Known rows, with every way that one mark hangs from another:
q711[q57[q793] q604]: [ 14.2   7.7 -21.4   6.4 -19.8  13.2 -49.8 -31.6 -16.7 -19.4 -10.6   5.9
  48.2  11.7  21.0  18.5 -10.1   6.5]
q704[q495[q57[q711[q604]] q757]]: [  3.9 -34.5  -8.1  -4.8 -11.7 -50.0 -15.6   4.3 -18.0 -66.4  -7.5  10.0
   2.5 -14.5  10.3 -18.1  33.1 -18.2]
q57[q495[q704 q757] q711[q604] q793]: [  7.3 -13.0  19.6  47.0   2.5  -0.7  23.2 -28.6 -17.4 -29.2 -36.5 -14.3
  28.3 -16.1 -15.5 -38.7   6.3  -1.5]
q495[q704 q757]: [  4.7   0.6 -32.0  19.2   4.1  12.6 -44.3 -14.1 -25.9   0.6 -11.3 -24.2
  12.7   5.3 -57.7 -27.6  28.0 -30.3]
q757[q495[q57[q793] q704]]: [  8.7   5.4   6.5  -1.2 -13.0  25.5 -46.4 -45.0 -22.0  -9.0  -2.3  -7.9
 -14.8   9.4 -22.2 -30.3  32.4  23.7]
q495[q57 q757]: [  3.9 -25.7 -25.7 -10.9  -5.9 -26.9 -63.8   6.2 -25.1 -15.8  12.2  -2.0
   7.3  -8.0 -31.2   0.6  20.1 -13.2]
q704[q495[q57[q793] q757]]: [ 12.4 -42.7  -8.5 -13.6 -30.8   9.0 -49.7 -12.0 -14.9 -32.0 -21.0 -15.7
  16.0   7.3 -11.7 -24.8  13.0 -15.6]
q711[q57[q495[q704 q757] q793[q805]] q604]: [ 39.0  23.7   4.5  39.2  -5.8   4.2   0.3 -62.7 -25.3 -24.0 -44.4  -9.2
  35.0 -26.5 -17.6 -18.4 -15.7 -16.2]
q57[q711 q793[q805]]: [ -2.8  16.0  12.5  -7.0 -11.7  22.7 -37.0  19.7 -24.3  15.2  33.0  11.7
  21.0  -2.9  28.5  -1.5 -18.5   9.0]
q57[q495[q704 q757] q711[q604] q793[q805]]: [ 12.5   6.5  28.8  42.5   5.5  -3.7  24.3 -24.6 -25.1 -20.2 -23.9  -1.6
  20.8 -31.0  -6.7 -44.4 -13.2  -5.6]
q57[q711[q604]]: [-12.0  -5.3 -12.1   8.2   4.3 -21.9 -23.9   9.8 -22.5 -26.9  22.8  17.2
  23.3  -1.5  19.5   0.6  12.6   6.3]
q704[q495[q57[q711 q793] q757]]: [  6.2 -33.9   7.9 -17.0 -30.8  -1.3 -34.3  10.8 -12.9 -32.8 -11.4  -8.1
  10.6  -4.8   7.8 -15.4  21.7 -10.3]
q711[q57[q495[q704]] q604]: [ 18.5  21.8 -15.8  32.8  -2.9 -13.5  -1.7 -77.8 -20.0 -44.8 -28.8  -1.8
  38.1 -20.3 -27.3   0.9  26.7  -7.1]
q757[q495[q57[q711 q793[q805]] q704]]: [  7.1  33.7  31.5 -10.2 -11.4  12.9 -27.5 -18.3 -28.1  -3.5  19.3   9.9
 -31.4 -15.7   9.1 -26.0  18.4  27.1]
q711[q57[q495[q757]] q604]: [ 28.1 -11.4 -23.1  26.2  11.6 -33.2 -20.5 -41.2 -34.5 -47.0 -33.0  -7.1
  46.8 -23.0 -10.4  24.7  10.6  -8.4]
q704[q495[q57]]: [ -1.2 -24.2 -19.4 -22.8 -25.2 -11.3 -45.4 -23.0 -18.4 -45.0  10.7   2.9
   9.0   4.2  -9.8 -13.0  37.0 -10.6]
q805[q793]: [  7.2 -22.6 -26.4   6.8  16.6  -9.7 -63.6  -7.7 -20.4  10.5  27.6   1.7
  29.2  15.3 -23.8   9.9   7.5  -5.1]
q495[q57[q711] q704 q757]: [ -2.9   3.2  -6.6   0.4 -11.6 -23.5 -31.5   5.5 -16.1 -14.0   4.5  -2.5
 -12.4 -22.2 -41.8 -14.5  42.3 -18.1]

Rows:
[  4.6  -2.0   3.8  29.4  11.4  -7.0   5.7 -16.1 -28.6 -15.3 -17.3 -21.7
  15.0 -27.0 -43.7 -18.9  39.0 -13.0]  q57[q495[q704 q757] q711]
[ -2.7 -24.1  -9.3  -1.4  -3.9 -56.6 -28.8  18.5 -19.6 -38.2  11.3  20.5
   5.2 -18.7   2.2   0.3  19.6  -4.2]  q495[q57[q711[q604]] q757]
[  2.6  -8.3  10.5  17.2 -20.9 -18.1 -15.6  -5.2  -3.9 -24.4 -15.5   5.1
   1.3 -11.3 -14.4 -36.3  11.8  -6.7]  q495[q57[q711[q604] q793] q704 q757]
[  4.8  -4.7 -23.6   4.6  -9.6 -14.4 -47.6 -16.4 -16.9 -12.7  -2.6 -10.0
  -4.3  -9.2 -59.9 -25.6  36.3 -23.5]  q495[q57 q704 q757]
[  7.9  13.9  20.0  12.7 -17.4 -19.7 -11.8  -2.2 -10.3 -17.8  -0.3  17.1
  -5.8 -25.5  -4.6 -41.2  -8.7  -9.4]  q495[q57[q711[q604] q793[q805]] q704 q757]
[  9.6  28.2  32.8   2.7  -7.9  -8.2  -8.8 -28.7 -25.4 -25.1  12.7  23.8
 -27.7 -16.1  23.8 -36.9   7.9  27.3]  q757[q495[q57[q711[q604] q793[q805]] q704]]
[  5.2  10.1 -10.0  -4.5   0.1  -1.5 -47.0 -43.4 -31.8 -21.1  10.3  -4.3
 -25.3  -1.1 -33.7 -22.0  52.0  14.2]  q757[q495[q57 q704]]
[ -2.1  19.1   5.8  -7.0  -1.3 -11.0 -29.7 -20.6 -29.1 -20.4  16.9   5.4
 -33.5 -15.0 -12.8 -12.2  60.9  21.2]  q757[q495[q57[q711] q704]]
[ 13.8 -17.0   4.2  35.3  -2.5  29.1 -10.9 -41.4 -22.1  -5.7 -37.2 -33.3
  32.7  -3.9 -51.2 -37.7   9.6 -10.4]  q57[q495[q704 q757] q793]
[ 11.0 -10.2 -12.4  34.1  11.3   3.1 -11.6 -39.7 -30.8 -18.1 -23.3 -29.7
  23.5 -14.0 -62.5 -27.8  30.1 -19.9]  q57[q495[q704 q757]]
[-12.0  -8.4  -3.7  -8.2 -11.4 -49.4 -27.3   4.7 -15.1 -40.4  30.8  34.4
   7.2 -15.0  15.2   3.7  21.3  12.6]  q495[q57[q711[q604]]]
[  5.0 -40.0   8.5  -4.8 -26.7 -22.0 -15.8   1.2  -9.5 -54.2 -19.8   5.7
  12.9  -5.4  21.7 -26.2  11.6  -9.2]  q704[q495[q57[q711[q604] q793] q757]]
[  4.5   6.1  31.4   5.9  -2.9  13.2  -3.9  -4.8 -30.4  -3.4  18.0   7.0
  31.2 -21.8  22.9  -4.1 -18.1  18.9]  q57[q495 q711 q793[q805]]
[  2.5  -7.3  22.4 -15.1 -32.2 -17.4  -9.6  -7.3 -11.9 -50.6  14.3  30.1
   5.9 -13.8  46.9 -28.9  -6.9   2.6]  q704[q495[q57[q711[q604] q793[q805]]]]
[  1.3  -2.0  11.6   3.4 -26.4   2.8 -33.1   4.3  -7.1  -2.1  -9.1  -4.1
  -0.1 -12.8 -27.8 -24.3  22.3  -6.7]  q495[q57[q711 q793] q704 q757]
[ -6.8 -15.8  -1.7 -26.1 -26.0 -19.5 -29.3   1.3 -16.0 -44.2  18.6  10.7
   2.3  -9.3  10.3  -2.5  44.3  -5.0]  q704[q495[q57[q711]]]
[ -1.8  -0.1  25.1  37.8  -5.6   6.9  26.2 -41.7 -11.9 -28.3 -19.5  -0.9
  31.8 -11.2  -1.6 -37.1   9.8  14.4]  q57[q495[q704] q711[q604] q793]
[ 27.9   8.7 -21.8  42.1   6.9 -19.4  -5.3 -63.6 -26.1 -43.6 -47.0 -15.4
  34.6 -25.6 -39.3  -3.2  26.3 -21.3]  q711[q57[q495[q704 q757]] q604]
[ 13.8  13.3  28.0  28.6   0.1  17.2   8.8 -15.3 -27.3   1.1 -16.4 -15.6
  15.5 -29.8 -20.1 -32.3  -4.0  -7.6]  q57[q495[q704 q757] q711 q793[q805]]
[-10.3 -10.0   3.2   9.9  -8.4   4.7 -23.5   6.2 -14.0 -15.7  10.1  12.1
  32.0   7.6  31.4  -9.2  -7.7  13.6]  q57[q711[q604] q793]
[  2.0 -29.3  -7.7 -19.0 -17.2 -27.8 -31.0  15.0 -22.0 -43.5  -0.4  -1.5
  -0.1 -13.8  -3.6  -3.9  43.0 -19.4]  q704[q495[q57[q711] q757]]
[ -6.0  11.4   9.3  22.4   2.2   1.0   8.2 -28.8 -23.5 -17.5   2.0  -8.0
  19.5 -24.0 -29.1 -16.2  39.9   2.8]  q57[q495[q704] q711]
